Known rows, with every step that occurs:
E G: [  8.1   4.1  -5.8  24.6  -4.6 -12.5 -47.0  12.7  -3.7  14.3   1.2 -20.6
   0.1  18.3 -14.3 -16.4  -7.9  -7.8  -7.6   4.0   1.9  16.0  -1.2  -3.2
   7.9  35.6  21.2   2.3]
Z M: [-10.5   5.1  -5.8  22.7 -20.1 -13.9  -6.9  10.4  -5.2   0.9   5.3  29.1
   5.2   8.3 -12.7 -21.1  -4.0   8.7  -2.2   5.4   8.7   6.0  16.0  16.5
  -8.2  32.3  27.5  -7.8]
V F E G: [ 32.9   8.5 -17.2   1.5  -4.1 -10.3 -62.1  13.0   0.6  34.8  11.6  -3.9
   0.4  -0.2 -13.3 -27.7  -9.1 -17.4 -13.0   8.1  11.7  10.3 -13.6   3.8
   9.6  45.4  15.9  10.7]
F V: [-12.2   2.6  -6.5  14.8 -16.8 -13.1  -9.4  11.9 -11.9  19.2   2.3  -3.7
   1.0  28.6 -22.5   2.8 -21.3  -6.7   1.4  -4.3   7.9  20.7  -2.7   1.4
 -11.2  26.3  32.2   0.9]
G X F: [  3.3 -10.4  -2.5   8.3 -29.7 -27.9 -38.8  16.8  30.1  11.0  -2.7  21.5
  -9.9  30.5 -21.1 -27.3  -2.8  -8.2 -12.8 -17.0  -2.5  11.9  -3.1  20.3
  21.9  27.2   8.5 -10.3]
G X: [ -5.3  -6.3   2.0  26.1 -14.0 -24.6 -47.5   8.9   8.1   6.2   3.4   0.3
 -14.3  30.9 -15.5 -17.8   0.0   3.2  -6.3  -7.9  -3.8   9.8   8.8  18.0
   8.3  33.3  17.7 -11.5]
F V W: [ -9.0   6.2  -9.3  10.7 -15.8  -9.5  -4.3   8.6 -24.5  13.0  -6.5  -9.5
  -1.8  28.1  -8.6   6.0  -7.7  13.3 -10.1   3.6  -1.7  18.8  -0.9   2.6
 -18.1  37.9  35.9  -5.1]
H X W: [-13.3  -3.1   1.7  19.1  -7.0 -23.5  -0.3   9.9 -20.0  11.9  19.3  -8.3
  -8.6  11.1 -13.6  -5.2  17.3  16.6 -10.0   2.9 -14.3   0.7   1.1   3.7
   4.3  10.6  10.2 -15.1]
J W X F E: [  1.4   5.2  -0.3   3.7  -5.5  -5.8   0.7  11.4   2.0  31.5  12.2  21.7
  -8.3 -12.1 -16.1  -1.6  -6.2   0.1 -17.0 -10.1 -10.9  15.9  23.3   3.6
  16.6  24.3  13.2 -16.7]
H X: [-10.3  -1.5   0.9  29.8 -14.3 -24.8 -32.7   5.2 -14.8   7.1   4.6 -11.8
 -13.2  14.3 -15.9 -11.9  -4.9   2.4  -7.2  -2.5  -7.2  12.0   2.4   7.6
   5.1  14.9   7.3 -12.4]
G V W X: [ -4.9   4.9 -10.2  21.7  -3.0 -16.3   0.3  -1.5 -21.3  10.1 -24.8 -33.9
 -23.5  14.3 -21.4   0.3  11.2  28.0 -17.4  -2.6 -14.1  18.3   3.6   6.3
   0.7  41.3  24.1 -22.3]
Z V: [ -8.5   2.8  -2.0  10.7 -17.0 -11.5 -19.8   5.5  -4.5   9.1   1.5  -0.7
  11.7  17.4 -37.2  -4.9 -11.2   6.6  -0.8  10.5  -5.3  19.5   1.6   6.8
  -3.7  34.9  28.0  -0.3]
X F E G: [ 23.5   0.0 -14.5  -1.5 -13.2  -9.3 -24.5  18.6  19.0  29.8  14.1   4.0
   6.3   5.4 -21.3 -35.9 -16.4 -28.1 -10.0   2.3  14.0  14.9 -11.6  -0.2
  16.3  41.4  17.6   1.3]
R E G: [ 12.2   3.1 -12.0  17.4 -16.6 -11.5 -33.4  21.4  -3.8  19.4  -0.5 -21.2
  10.9  18.7 -18.7 -18.2 -17.1 -19.3  -9.0  -0.8  -6.7  16.3  -4.1   4.3
   4.3  40.6  16.2  -3.6]
D M: [ 14.3   1.4  -6.4   0.2  -0.2 -14.4 -12.8  15.5 -10.7   5.2 -13.0  57.3
  -4.4  21.4 -23.4 -15.3  -0.4  11.0 -10.5   1.9  11.3  17.0  15.1  16.1
   7.2  25.5  19.4 -13.0]
E G V F X: [ 26.8  -1.2 -15.3   5.7 -25.7 -13.9 -44.8  13.0   0.9  18.8 -33.3 -24.3
 -19.2  22.7 -26.0  -3.6 -13.9 -17.2 -10.0  -5.1   4.7  23.6  -9.5  -4.3
  14.4  50.7  20.1  -0.7]
D V W X: [-10.5   4.0  -3.5  14.6  -0.9  -6.2 -24.0  -2.5 -24.5   2.8 -12.4 -28.5
 -24.3  11.3  -3.8  -2.4   9.8  17.8 -16.6   1.4 -31.9  14.7   0.4   2.7
  -4.8  18.7  16.8  -5.8]
E G X F: [ 17.0  -6.9  -5.0  15.8 -21.4 -23.6 -68.5  16.7  28.9  13.0  -0.9  -8.0
  -9.6  30.7 -15.0 -26.4  -3.7 -26.4 -14.7  -6.2   1.9  12.8  -9.3   4.6
  27.2  28.9  13.8  -3.9]
J W: [ -6.0   4.9   4.5  13.9  -4.7 -11.9  -0.7  16.8 -16.1  15.5  -0.4  26.1
   9.4  10.9  -7.9  10.9  -1.5  25.0  -8.7  -2.4 -11.7  17.3  31.5   3.4
   4.7  28.3  28.9 -15.0]
W X: [-14.6   3.0   0.1  36.3   0.4 -12.9 -36.4   0.6  -7.4  10.4   3.3 -10.1
 -22.1   0.9 -27.0 -11.4  -5.0   2.5  -9.8 -13.2  -6.6  13.0  10.4  13.3
   5.5  17.3   6.2 -11.4]
W X F: [ -7.5  -1.1  -4.8  23.3 -18.2 -16.3 -26.1   7.8  14.0  13.8  -2.0   9.5
 -16.1  -0.8 -29.7 -23.0  -7.9  -8.3 -15.2 -18.5  -3.9  14.9   0.6  15.1
  20.6  11.8  -4.3  -9.4]
R E G X F V W: [ 21.2  -1.5 -16.5  -1.6 -41.3 -13.3 -40.6  19.9  12.5  23.2  -7.7 -19.9
  -2.4  40.5  -7.9 -12.8 -12.5 -27.5 -19.9  -1.9 -11.7  16.6 -14.3   3.8
   4.1  41.6  26.3  -7.3]

Rows:
[  6.4  -2.8  -7.9   9.6 -34.8  -8.7 -50.2  11.2  -1.6  11.9 -14.6  29.8
 -19.5   6.0 -20.9  -9.1 -14.9   1.4 -11.5 -13.2   2.0  16.9   3.2  19.0
   6.2  46.7   5.5  -1.2] -> V F X
[ 12.4  -9.2  -6.8  -1.0 -22.9 -19.8 -29.8  14.8  30.3  21.0  16.5  16.3
 -10.3  21.8 -22.3 -32.2  -7.4 -22.4 -10.0  -8.2   5.4   9.8  -0.7  17.3
  17.4  36.2  15.4  -9.6] -> G X F E
[ 15.4   4.2 -13.5  -5.6  -4.9   0.9 -31.1   2.6  -6.3  18.9  -3.7 -39.8
 -23.9   5.2  -3.8 -17.1   1.5 -15.7 -22.6   6.2 -20.5  13.8 -14.3  -8.7
   6.4  25.1  17.1   1.4] -> D V W X F E G
[ 23.3   5.0 -14.8   5.6   1.4  -9.5  -8.7  12.0  -5.5  30.6   2.9 -41.4
  -1.9  15.0 -26.1 -15.1 -10.7 -20.7  -3.4   9.3  12.2  20.2  -8.4 -11.1
   2.4  55.2  35.6  -3.9] -> F E G V
[ 17.8   3.7 -16.5  13.3 -10.9 -16.1 -21.2   6.2   2.4  14.9 -24.6 -36.8
 -18.3  16.1 -21.6 -12.5   4.2  -1.8 -24.8  -2.1  -6.3  18.9 -13.5  -6.5
  19.0  36.9  19.3 -11.3] -> E G V W X F
[  3.2  -5.1  -6.5   5.1 -26.9  -8.1 -28.4  16.6  -6.1  17.1  -1.6  33.2
 -14.5   4.9 -17.7  -3.7   2.7  14.9 -15.5  -9.5  -3.8   7.4   3.3  16.2
   3.0  43.6   7.2  -5.3] -> V F X W
[ -0.7   1.8 -11.0  10.1  -7.7 -18.6  11.6   7.6 -19.8  10.8 -26.1  -9.5
  -4.5  26.2 -17.5  -4.1   8.4  30.5 -14.0   1.2  -7.7  21.4   0.5   5.5
   0.3  52.3  32.7 -17.2] -> G V W
[ 23.5  -2.0 -13.4   1.3 -21.5 -12.6 -21.4  17.9  -4.7  23.1 -20.6 -16.0
 -18.2  18.7 -23.6   2.8   5.4  -5.6 -14.8  -3.2  -0.6  15.8 -12.9  -6.7
  11.3  48.2  22.8  -4.3] -> E G V F X W
[-12.4   9.2  -6.8  22.6 -10.5  -7.4 -17.1  -0.7 -24.2  16.8  -3.3 -29.3
 -22.2  15.9 -10.7  10.7  -2.8  12.5 -15.5  -2.8  -7.3  16.2   3.8   3.8
 -14.8  25.8  25.9 -10.1] -> F V W X
[-11.2   9.0  -2.1  22.1 -11.7  -7.9 -32.8  -9.6 -17.8   7.1  -4.2 -24.7
 -14.5   5.4 -25.7   4.9   3.9  25.5 -17.8   9.9 -18.6  13.0   5.6   7.8
  -9.3  34.5  27.2 -10.0] -> Z V W X
[ 17.9  -4.4  -8.0   7.8 -29.4 -20.3 -58.9  18.8  25.6  20.3  -1.9 -18.5
 -11.4  40.3 -15.9 -13.3 -14.4 -36.5 -10.7  -6.9   3.5  17.7 -17.0  -4.9
  15.8  24.8  23.1   2.2] -> E G X F V
[ 11.7  -5.2 -12.8   3.0 -34.6 -17.1 -13.5  12.4  -1.0  16.8 -32.9   3.9
 -22.8  19.0 -36.5  -1.8 -13.5   1.5  -6.9 -13.0   3.5  24.9  -4.5  10.4
   7.7  51.9  15.7  -7.2] -> G V F X
[ 30.5   3.5  -9.0 -14.9 -14.1 -11.1 -53.0   7.2   7.5  34.4  23.8 -18.4
  -3.9  14.1 -25.9  -8.5   7.9  -7.2 -13.6  22.4  -3.4   2.4 -17.5   0.4
   3.2  41.5  28.0   7.8] -> Z V F E G X W
[ 20.6   1.9 -14.5   7.8  -8.9 -14.0 -15.4   7.4  13.9  32.1   0.1 -33.5
 -21.3   2.2 -36.0 -19.2 -11.2 -33.0 -12.5  -7.0   6.1  17.9 -12.5  -4.8
  21.8  33.5  12.2  -9.2] -> W X F E G V
[-10.0   0.5  -7.5  15.1 -24.2 -13.4 -17.8   9.2  10.1  23.0  -0.4  -1.7
 -17.5  12.4 -32.4  -5.9 -18.3 -21.7  -8.9 -17.9   1.4  21.2  -6.0   5.8
   8.4   6.1   7.7  -4.3] -> W X F V
[ 27.4   1.9 -20.6 -10.1 -14.8 -11.6   0.3  13.9   8.2  31.8  -6.1 -12.0
   0.5  15.6 -19.0 -27.2  -4.3 -12.9 -17.8   6.1   6.9  17.3 -15.8  -4.6
  13.0  55.3  31.7  -5.7] -> X F E G V W
[ 13.3   1.6 -10.8  15.5  -6.0 -17.9 -16.6  13.5  -5.3  17.1 -19.0 -40.2
  -3.0  27.5 -26.3  -6.4  -6.0  -8.4  -4.1   3.1   3.8  23.1  -9.3 -10.2
  10.6  43.6  29.5  -3.7] -> E G V
[  7.4  -7.3 -12.0  -6.2 -27.9 -14.8   7.7  18.2  -9.0  20.5 -22.6  16.2
 -17.2  19.5 -31.9   6.3   4.3  14.3 -10.1  -9.2  -3.5  17.9  -5.6   7.2
   5.2  48.5  17.8 -10.3] -> G V F X W
[ 18.7  -0.1  -4.8   6.8   4.9  -9.4 -31.0  13.5   0.9  29.2  33.1 -33.5
 -13.1  16.9  -7.5 -15.9  13.1 -14.8 -10.9   6.6  -0.3  -0.7   0.8  -3.3
   3.6  46.1  31.0  -8.7] -> F E G X W
[ 17.0   6.7  -5.7   0.3  -5.6 -10.7   4.8  12.2   4.2  36.5  -4.6 -17.4
 -12.8   0.0 -21.8   7.9  -6.4 -12.3 -18.3  -4.8  -7.5  21.2   9.5 -13.9
  22.5  29.3  25.0 -17.4] -> J W X F E G V
[ -0.5   0.6 -14.7  -3.5 -31.4 -13.8   3.2  16.3   3.4  19.9  -8.4  20.2
   3.6  28.6 -14.3 -11.0 -12.4   1.9 -15.0  -3.4   3.7  21.1  -9.8   5.5
  -0.3  30.0  26.8  -3.0] -> X F V W
[ 17.8  -2.5 -10.2   5.3 -30.7 -16.0 -53.4  13.6  15.9  16.0  -7.1 -23.4
 -14.2  41.4  -3.3  -9.4  -3.1 -19.7 -21.7   0.0  -1.2  15.1 -13.8  -3.3
  11.0  33.4  30.4  -3.4] -> E G X F V W
[  8.9   2.9 -15.5   2.2 -10.1 -13.3  19.2   3.6  -3.8  25.8 -14.2 -22.3
 -19.3   2.7 -26.3 -14.4   4.8   8.9 -19.9  -4.9  -2.5  17.6  -4.9   5.1
   8.2  44.8  22.2 -19.1] -> G V W X F E
[  2.5  -6.1  -7.8   1.3 -35.6 -22.1 -26.9  11.4  16.1  13.5  -6.6   7.5
 -14.1  40.8 -12.4 -11.8  -2.1  -6.5 -18.1  -9.2  -3.4  15.6  -7.9  12.1
   6.4  29.5  25.6  -9.5] -> G X F V W
[ -5.6   3.0   3.2  12.6 -12.3 -13.8  -8.1  12.8   4.2  19.4  -3.5  22.6
  -8.8  -0.8 -15.7   5.0  -3.0  11.9 -18.6 -14.6 -15.0  17.9  23.0   5.7
  21.3  13.4  10.6 -18.5] -> J W X F
[  2.8  -1.9  -4.7  -4.7 -36.0  -5.2 -23.3   8.6  -4.9  16.9  -3.8  18.9
  -7.1   7.5 -34.2   8.8  -1.3  10.6  -9.4   3.0  -7.7  11.7  -4.1   9.5
  -1.9  42.4  18.8   1.2] -> Z V F X W
